Each row comes from the steps of one walk. Every step used is in the known rows, and no mark comes twice. Write the walk behind each row, first mark first.
In the rows, zero is written as 128.
Known rows
d s b: [194 108 127  89 111 145 103 129 123 144 102 118 112 144  76 134 148 163
  85 121  90 137  98 125 118 138]
f x a d s: [115  95 141 157 117 146 117 119 137 132 141 135 122 121 129 133 145 134
 150 164 114 113 133 116 134 117]
a d s: [134 116 148 139 119 140 112 109 134 133 124 114 122 108 110 131 150 128
 150 161 103 125 115 115 131 136]
x a: [147 116 136 126 102 114 129 149 125 143 116 140 140 139 172  89 121 107
 140 154 148 158 133 141 124 132]
x s b a h n: [192 128 161 123 153 128 157  95 121 122 103  97 116 135 119  85 100  91
  89  84 129 137 132 129 106 141]
b a h n: [207 138 172 130 160 114 171  98 118 122 118  89 114 132 135  86 100  74
  97  88 144 138 110 132 113 148]
h n: [184 134 164 123 132 110 153 103 141 127 107 104 125 139 165 120 139  82
 117 119 131 148  92 137 107 140]
d a x s: [ 26 124 128 156 158 138 120 168 157 136 138 160 102  90 156  96 100 110
 162 120 164 144 197 114 147 114]
d a x s b f: [ 72 199 111 107 131 127 130 147 120 117 139 133 114 104 121 151 129 155
 107 110 115 131 173 123 136 125]
s b f d a h: [155 151 133 123 137 119 156 115  88 126 120 128 123 110  79 127 109 132
 101  80 138  74 121 121 127 129]
x a d s b: [152 107 144 102  78 147 111 103 117 136 101 127 151 139  84 122 150 162
 103 152  78 137 100 130 115 124]
d a b f x s: [ 58 131  96 161 182 129 112 128 149 120 169 135 146 118 162 162 117 122
 154 136 136 112 193 112 138 115]
s b a x: [ 80 130 158 100 156 127 139 159 133 123 140 129 116 135 116 110 111 151
  92 107 136 167 109 144 145 127]
d a h n: [197 139 164 140 141 117 175  90 121 133 117 113 121 117 131  86 105  64
 103  84 144 128 113 120 115 131]
d s x: [176 117 100 149 102 151 123 149 152 147 151 134  51 127 126 122 141 105
 156 133 176 137 114 109 141 130]
x s b: [135 108 121  99 124 135  98 141 134 137  96 132 136 141 122 126 124 154
 109 135 112 155 136 129 111 136]
s b f x: [134 152 111 113 165 113 131 158 131 109 165 126 114 154 142 216 140 174
  85 122 123 118 107 127 134 128]
s x a h: [197 119 123 157  76 131 156 161 119 141 139 149  87 125 146  83  82  90
 132 111 199 138 131 116 139 128]
f d: [124  97 145 124 140 110 124 136 128 120 100 128 124 138 138 154 146 135
 151 132 147  79  90 141 117 135]
s d a b f: [113 192 107 121 123 108 146  76 103 110 137 109 198 116 112 148 142 124
 137 125  82 122 112 141 127 127]
f x s: [ 88  86 108 159 188 132 100 173 165 127 146 146 100 132 180 154 110 129
 156 140 160 127 176 112 133 126]
x a d s: [128 111 147 144  95 142 115 108 127 137 119 126 129 112 123 107 147 123
 154 167 107 125 135 120 129 126]
a h: [204 127 143 135 125 115 141 155 120 135 122 123 102 119 129 115  84 111
 111 100 163 132 115 110 136 148]
d s x a b f: [150 179  99 136  64 125 133 104 126 122 160 114 140 126 134 146 144 112
 144 136 127 122 142 125 141 123]
s b f: [158 200 119  80 115 107 130 138 107 118 126 106 129 134 122 173 146 163
  86 124 103 138 111 135 123 147]
f x: [131  93 127 142 183 115 126 166 153 126 160 137 114 153 168 177 123 138
 121 136 156 131 103 124 137 128]
d a: [117 126 136 125 169 116 133 118 119 152 135 129 156 116 133  82 123  97
 139 139 137 154 124 135 127 131]

Which walk is each row?
[149  98 141 128  75 115 123  90 132 136 127 126 220 152 152 105 119  97
 136 156 116 155 108 145 125 119]	x a b
[ 72 115 130 112 130 144 114 149 138 135 117 156 129 120 112 112 115 150
 109 115 121 153 152 125 130 113]	d a x s b
[127  90 128 148 137 120 129 164 141 135 150 154 127 155 185 130 119 124
 132 149 158 136 131 136 133 116]	f x a
[162 114 136  86 176 136 110 116 108 142 118  90 127 148  77  89 139 146
  91 129  94 153 113 147 120 148]	d s b a
[138 184 121 119  84 102 135 103 117 117 145 107 185 131 155 147 133 117
 131 142 112 134 135 139 132 133]	x a b f
[  4 151 120 157 158 133 126 161 145 118 136 156  90  85 149 132 118 127
 168 111 159  95 204 114 145 111]	b f d a x s
[140 124 112 156 150 136 147 127 102 130 106 144 119  96  96  78  85 109
 140  87 132 116 146 115 125 128]	x s d a h
[222 137 167 135 122 114 168 109 129 123 108 109 104 128 146 115 105  77
  99  86 148 130 102 119 114 142]	a h n
[138 137 100 154  72 142 135 145 128 134 139 144  64 129 142 122 152 116
 166 135 172  92 147 126 135 116]	b f d s x a
[108 127 117 130 161 125 144 107 104 133 106 140 159 115 105  87 135 118
 149 124 101 140  97 145 113 124]	s d a
[ 93 102 112 142 128 132 125  62 123 127 112 133 228 124 104  97 124 106
 161 136  82 137 115 140 116 111]	x s d a b
[140  90 138 115 102 152 114 111 126 131 122 138 144 149  91 149 150 171
  97 149  83 124  99 127 120 114]	f x a d s b
[ 87 185  98 133 128 118 134  81 110 110 134 114 189 106 118 141 136 122
 151 126  86 118 149 133 126 125]	x s d a b f
[121  88 113 115 153 140 100 153 146 129 122 145 129 155 131 157 123 167
 102 132 120 138 134 123 119 122]	f x s b
[107 114  99 141 140 136 118 143 128 112  78 142 117 121 132 120 130 142
 170 127 102 130 129 134 108 134]	x s d
[186 128 148 127 175 115 146 142 105 133 133  99 114 124 117  81  79 104
 108 102 157 143 128 128 136 157]	b a h
[162 109 105 154  72 148 128 152 139 151 140 149  77 134 149  85 133  98
 161 146 176 142 140 124 136 119]	d s x a
[ 66 157 125 114 119 123 126 149 126  99 110 137  96 121 120 194 149 176
 129 104 130  60 138 132 128 121]	a x s b f d
[121 117 153 133 157 139 115  97 122 133 132  93 132 112 101 103 146 126
 147 162 100 132 125 128 131 143]	b a d s
[ 90 114 131 108 113 142 108 164 147 127 110 151 114 131 124 134 115 160
 105 117 125 153 142 124 129 121]	a x s b
[153  94 131 133 136 138 105 133 131 133 103 119  76 123 100 149 160 141
 148 121 125  65 118 118 125 135]	f d s
[128 139 116 124 122 117 135 155 123 122 151 144 128 155 162 160 133 154
 104 137 133 127 136 137 130 119]	s b f x a
[174 194 110  88 113 125 119 134 109 122 126 101  96 124  95 173 157 167
  89 115  90 119 129 122 127 148]	d s b f
[140 133 109 130 121 132 126 153 124 125 150 140 103 147 139 161 142 157
 105 129 124 112 147 127 132 116]	d s b f x a
[127 192 105  95 123 118 116 145 117 117 121 114 118 124 131 164 138 159
 108 127 108 133 158 125 123 144]	x s b f
[132  78 133 143 103 118 125 103 145 129 152 137 211 163 159 138 118 112
 130 151 125 140 106 141 133 108]	f x a b
[104  96 125 105 209 134 109 136 126 129 136 110 140 157 120 109 120 149
 106 137 118 154 142 146 120 137]	f x s b a
[149  97 122 143  53 128 132  95 141 138 144 139 196 153 153 104 119  87
 152 157 148 159 100 141 132 111]	s x a b
[ 54 102 132 115 131 146 116 141 136 128 106 162 125 123 103 126 126 160
 117 110 125 112 143 129 124 106]	f d a x s b
[139 118 117 157  89 152 129 122 150 138 153 134  85 118 123 127 147 109
 169 158 159 136 102 112 139 124]	a d s x
[124 107 138 125 128 115 128  66 128 143 141 118 235 131 119 100 121  89
 137 145 107 153 100 138 128 120]	d a b
[114 163 128 119 137 101 134 138 115 105 115 113 110 125 141 187 156 148
 145 123 138  64 114 137 123 141]	b f d
[148 131  95 152  84 148 128 112 142 123 153 124  80 128 107 167 160 119
 165 123 157  76 107 117 138 119]	a b f d s x
[ 35 119 156 143 149 125 147 150 140 128 138 160 111 104 127 124 123 125
 142 103 162 103 120 132 148 104]	f d a x
[146 195 124  96 102 126 125 112 107 114 127 100 124 119  92 178 161 169
 100 135  79 119 120 123 127 142]	a d s b f
[ 69 116 160 110 155 128 122  87 117 120 119 106 199 131 119  98 127 140
 135 181  94 164 118 149 116 136]	x s b a d
[ 50 120 130 151 139 134 112 186 165 128 129 154  83 102 170 122 101 124
 157 123 166 145 186 110 145 123]	a x s
